Every row comes from one small tree of marks. The marks that hang from a mark follow it in brackets, in the order of their numbers. Every link used is in the known rows. Which tree was each row made from?
Known rows
Z_689(Z_113(Z_651)): [-3.01 -0.03 3.52 -1.65 0.63 -3.08 3.77 -4.19 -0.64 -0.02 1.95 -2.63 -1.73 -1.86 4.71 0.59 0.88 1.78 -1.67 1.28]
Z_974(Z_651(Z_113 Z_315)): [-0.57 -1.34 -0.92 1.12 2.03 -0.07 2.50 -0.63 -0.75 -0.04 -1.19 1.44 -0.57 3.95 2.00 -1.90 -3.70 -0.71 0.54 -0.34]
Z_113(Z_651(Z_315 Z_974) Z_689): [3.17 2.90 -1.66 0.47 1.75 -0.61 6.38 -3.41 2.24 0.87 1.13 -3.53 -2.07 -0.81 5.65 0.33 1.23 -2.82 -3.69 -0.76]
Z_974(Z_315 Z_651(Z_113(Z_689))): [-0.14 -3.66 1.17 2.77 0.94 -0.33 0.14 -3.39 -2.10 -1.28 3.47 2.38 0.85 -2.20 -2.20 -2.46 -4.60 -2.19 -1.01 0.50]
Z_974(Z_315 Z_651(Z_113)): [0.14 -3.98 1.05 3.93 1.14 0.72 0.62 -2.18 -3.21 -0.88 1.88 3.16 2.01 -1.52 -1.34 -1.05 -4.30 -2.51 1.06 -0.29]
Z_219(Z_503 Z_651): [0.63 -2.13 1.42 -1.51 -1.09 -3.23 -4.80 4.13 0.03 0.27 -3.10 0.28 0.59 -0.87 -2.81 0.43 2.10 5.28 0.81 0.42]
Z_113(Z_651 Z_689): [0.44 0.22 2.72 -0.84 0.29 -2.94 7.25 -3.86 0.66 -0.70 5.05 -5.09 -2.72 -2.60 5.39 1.10 -0.14 0.71 -4.61 -0.71]
Z_503(Z_219(Z_651(Z_113(Z_689) Z_315))): [-2.75 -1.60 -3.90 -3.57 -1.77 -0.43 -1.41 1.29 2.93 1.05 1.19 -1.86 -2.04 2.90 -3.43 -2.15 2.34 1.90 -1.46 0.97]
Z_219(Z_651): [-0.46 -1.88 -0.07 -1.89 0.29 -0.96 -1.48 1.00 -0.03 0.91 1.52 -1.18 -0.24 0.49 -1.84 1.99 1.91 3.26 0.64 -0.88]
Z_689(Z_113(Z_651(Z_315 Z_974))): [-1.12 1.89 0.54 -0.73 1.85 -1.53 3.05 -3.93 0.50 1.07 -0.78 -1.65 -1.36 -0.48 4.80 0.14 1.84 -0.74 -0.88 1.13]
Z_974(Z_315): [1.75 -1.47 -1.03 2.82 1.29 -0.51 1.64 -2.88 -1.95 1.50 2.31 -0.52 2.07 -3.42 -0.77 3.38 0.93 -0.98 1.27 -0.88]
Z_651(Z_315): [1.50 1.96 -4.22 0.54 2.59 -1.47 4.10 -1.10 1.09 2.66 -2.12 -2.15 -0.83 2.76 2.70 2.19 2.11 0.49 0.67 -0.59]
Z_219(Z_503 Z_651(Z_113 Z_974)): [1.25 -0.01 2.31 -2.17 -3.06 0.49 -7.21 5.89 0.73 0.46 -4.30 2.98 1.32 -0.65 -3.28 -0.42 -0.28 1.83 1.25 0.43]
Z_503(Z_219(Z_651(Z_113 Z_974(Z_315)))): [-1.35 -2.65 -3.07 -2.06 -2.03 2.03 -3.91 1.16 1.16 1.04 1.63 0.02 0.92 0.97 -4.11 -0.47 1.87 -0.58 1.09 -0.47]
Z_651(Z_315(Z_974)): [-0.30 2.46 -3.54 2.52 2.62 0.14 3.34 0.09 0.04 0.10 -2.19 -1.66 -0.20 2.99 1.81 1.20 2.52 -0.11 2.45 0.76]
Z_113(Z_689): [-0.13 0.31 0.49 -3.92 0.24 -3.34 1.29 -4.59 1.49 0.32 5.64 -4.24 -2.18 -0.82 0.69 0.37 -0.47 2.02 -3.12 -0.17]
Z_315(Z_651(Z_113(Z_689)) Z_974): [-5.48 -0.37 2.52 0.69 -0.33 2.22 -0.60 -0.11 -3.63 -5.77 2.53 2.61 -0.33 1.91 -2.26 -2.35 -2.36 1.53 -0.28 -1.04]
Z_219(Z_503): [1.33 -0.65 1.66 -0.98 -0.33 -3.67 -1.19 0.95 -0.58 0.60 -2.33 -1.22 1.12 -0.76 1.44 1.68 0.55 3.56 1.16 -0.35]
Z_113(Z_651(Z_315) Z_689): [1.31 1.88 -0.48 0.50 1.40 -2.84 8.66 -3.08 1.83 0.36 1.99 -4.65 -3.47 -1.10 5.69 0.36 1.36 -0.07 -4.75 0.11]
Z_974(Z_651(Z_315)): [0.68 -2.30 -2.92 1.86 4.43 -1.73 2.62 -2.58 -1.12 0.15 -0.76 -0.13 0.06 3.88 2.34 -1.07 -1.28 -0.10 1.27 -1.06]
Z_503(Z_219(Z_651(Z_113 Z_315(Z_974)))): [-3.56 -1.60 -3.59 -1.61 -1.46 0.91 -1.50 2.63 1.64 0.24 0.03 -0.96 -0.90 3.35 -3.26 -1.63 2.78 1.37 0.89 1.06]
Z_315(Z_974): [-2.31 0.17 1.14 1.69 1.03 0.75 1.05 -0.65 -2.09 -2.43 2.22 -1.92 1.23 0.76 1.13 1.93 0.71 0.49 3.69 0.17]

Which tree is each row?
[-3.56 -1.28 2.81 1.51 0.63 1.03 0.12 -0.97 -2.46 -4.44 3.01 0.12 0.35 1.61 0.11 -2.19 -3.17 -0.34 2.10 1.07] -> Z_315(Z_974(Z_651(Z_113(Z_689))))
[2.31 1.93 0.61 0.64 -1.75 4.61 -1.57 -0.14 -0.49 1.75 0.58 2.82 2.65 -1.83 -0.36 2.22 -2.85 -5.09 1.73 -1.40] -> Z_651(Z_113 Z_974(Z_315))
[-0.29 -2.18 -0.14 3.08 0.56 1.01 0.67 -1.73 -3.71 -0.51 1.36 3.19 1.81 -2.12 -2.55 1.46 -0.92 -0.44 -0.18 -2.26] -> Z_974(Z_315(Z_651(Z_113)))
[-1.55 -2.33 -2.88 -2.90 -2.21 1.36 -4.29 0.36 1.96 0.70 2.85 -0.53 0.09 0.55 -4.72 -1.60 1.62 -0.55 -0.40 0.04] -> Z_503(Z_219(Z_651(Z_113(Z_689) Z_974(Z_315))))
[-2.38 4.43 -0.35 -0.24 -1.28 1.10 2.78 1.24 2.03 -0.63 -0.62 -0.53 -2.79 2.02 0.09 -2.05 -1.47 -0.53 -1.46 2.90] -> Z_651(Z_113(Z_689) Z_315(Z_974))
[-1.25 1.33 1.11 -0.80 -2.62 -1.60 -4.52 6.48 1.93 -1.18 -5.22 1.82 -1.53 0.22 -4.50 -3.39 0.97 3.81 -0.86 3.75] -> Z_219(Z_503 Z_651(Z_113(Z_689) Z_315(Z_974)))
[1.94 1.98 -0.64 -2.10 -2.33 -0.50 -6.26 5.42 3.01 1.15 -5.84 2.53 -0.58 0.31 -3.91 -2.64 0.54 1.41 -0.96 1.97] -> Z_219(Z_503 Z_651(Z_113(Z_689) Z_315 Z_974))
[-3.51 -1.56 2.73 2.41 1.02 1.69 0.44 -0.13 -3.17 -4.05 1.90 0.61 1.15 1.97 0.79 -1.15 -2.98 -0.56 3.43 0.57] -> Z_315(Z_974(Z_651(Z_113)))
[1.96 2.32 0.81 -1.17 -2.31 3.34 -2.28 -1.98 1.01 1.18 2.82 1.57 1.04 -2.81 -1.59 0.15 -3.34 -4.70 -1.07 -0.14] -> Z_651(Z_113(Z_689) Z_974(Z_315))
[1.04 0.26 2.52 -3.53 -3.46 -0.38 -7.68 4.66 1.80 0.12 -2.75 2.31 0.23 -1.38 -4.18 -1.83 -0.68 2.14 -0.63 1.16] -> Z_219(Z_503 Z_651(Z_113(Z_689) Z_974))
[1.97 -0.57 1.72 -0.13 -2.90 0.93 -7.46 5.46 0.10 0.66 -4.40 4.07 2.20 -2.52 -4.92 -0.42 -0.01 0.66 1.42 0.76] -> Z_219(Z_503 Z_651(Z_113 Z_974(Z_315)))
[-0.97 0.05 0.39 -2.21 -0.09 2.18 -1.93 -1.95 -1.64 -1.63 1.95 3.15 0.05 2.00 -1.07 -0.85 -2.96 -0.45 -1.88 -3.82] -> Z_315(Z_651(Z_113(Z_689) Z_974))
[3.62 2.28 -1.90 3.12 2.60 1.20 7.22 -0.95 0.03 1.72 -2.17 -1.85 0.34 0.46 7.32 3.27 2.03 -3.35 0.45 -2.49] -> Z_113(Z_651(Z_315 Z_974))
[-1.09 0.89 0.97 0.43 -2.26 -0.60 -3.98 7.62 0.76 -0.67 -6.78 2.50 -0.29 0.79 -3.65 -1.92 1.27 3.57 1.16 2.97] -> Z_219(Z_503 Z_651(Z_113 Z_315(Z_974)))
[2.23 -1.43 -1.70 0.27 0.84 1.64 -4.07 0.27 -0.32 1.43 0.70 1.12 2.03 -1.24 -3.36 2.08 2.16 -0.74 1.99 -1.29] -> Z_219(Z_651(Z_974(Z_315)))
[-3.31 1.32 1.63 0.29 1.49 -2.24 4.30 -3.19 -0.31 -0.54 -0.39 -2.07 -2.09 -0.62 4.40 -0.43 2.01 0.87 -0.84 2.48] -> Z_689(Z_113(Z_651(Z_315(Z_974))))
[2.47 4.90 -2.98 -0.53 -0.27 4.03 0.77 1.56 2.17 3.09 -3.99 1.86 0.28 3.20 2.08 1.00 -1.35 -4.33 1.24 -0.82] -> Z_651(Z_113 Z_315 Z_974)
[3.52 0.03 0.54 3.93 1.59 1.60 5.62 -2.09 -1.75 0.74 0.97 -1.18 2.06 -2.99 5.64 4.14 0.93 -3.82 0.84 -2.88] -> Z_113(Z_651(Z_974(Z_315)))
[2.53 -1.11 0.31 -1.47 -0.65 -1.02 -7.20 3.85 0.40 0.72 -3.83 1.48 1.97 -0.56 -2.91 0.42 2.04 2.40 2.11 -0.42] -> Z_219(Z_503 Z_651(Z_974))
[3.15 0.78 0.97 1.35 0.83 -0.24 4.69 -4.55 0.42 -0.09 4.28 -2.87 -0.41 -4.32 3.87 1.25 0.31 -3.26 -3.25 -1.05] -> Z_113(Z_651(Z_974(Z_315)) Z_689)
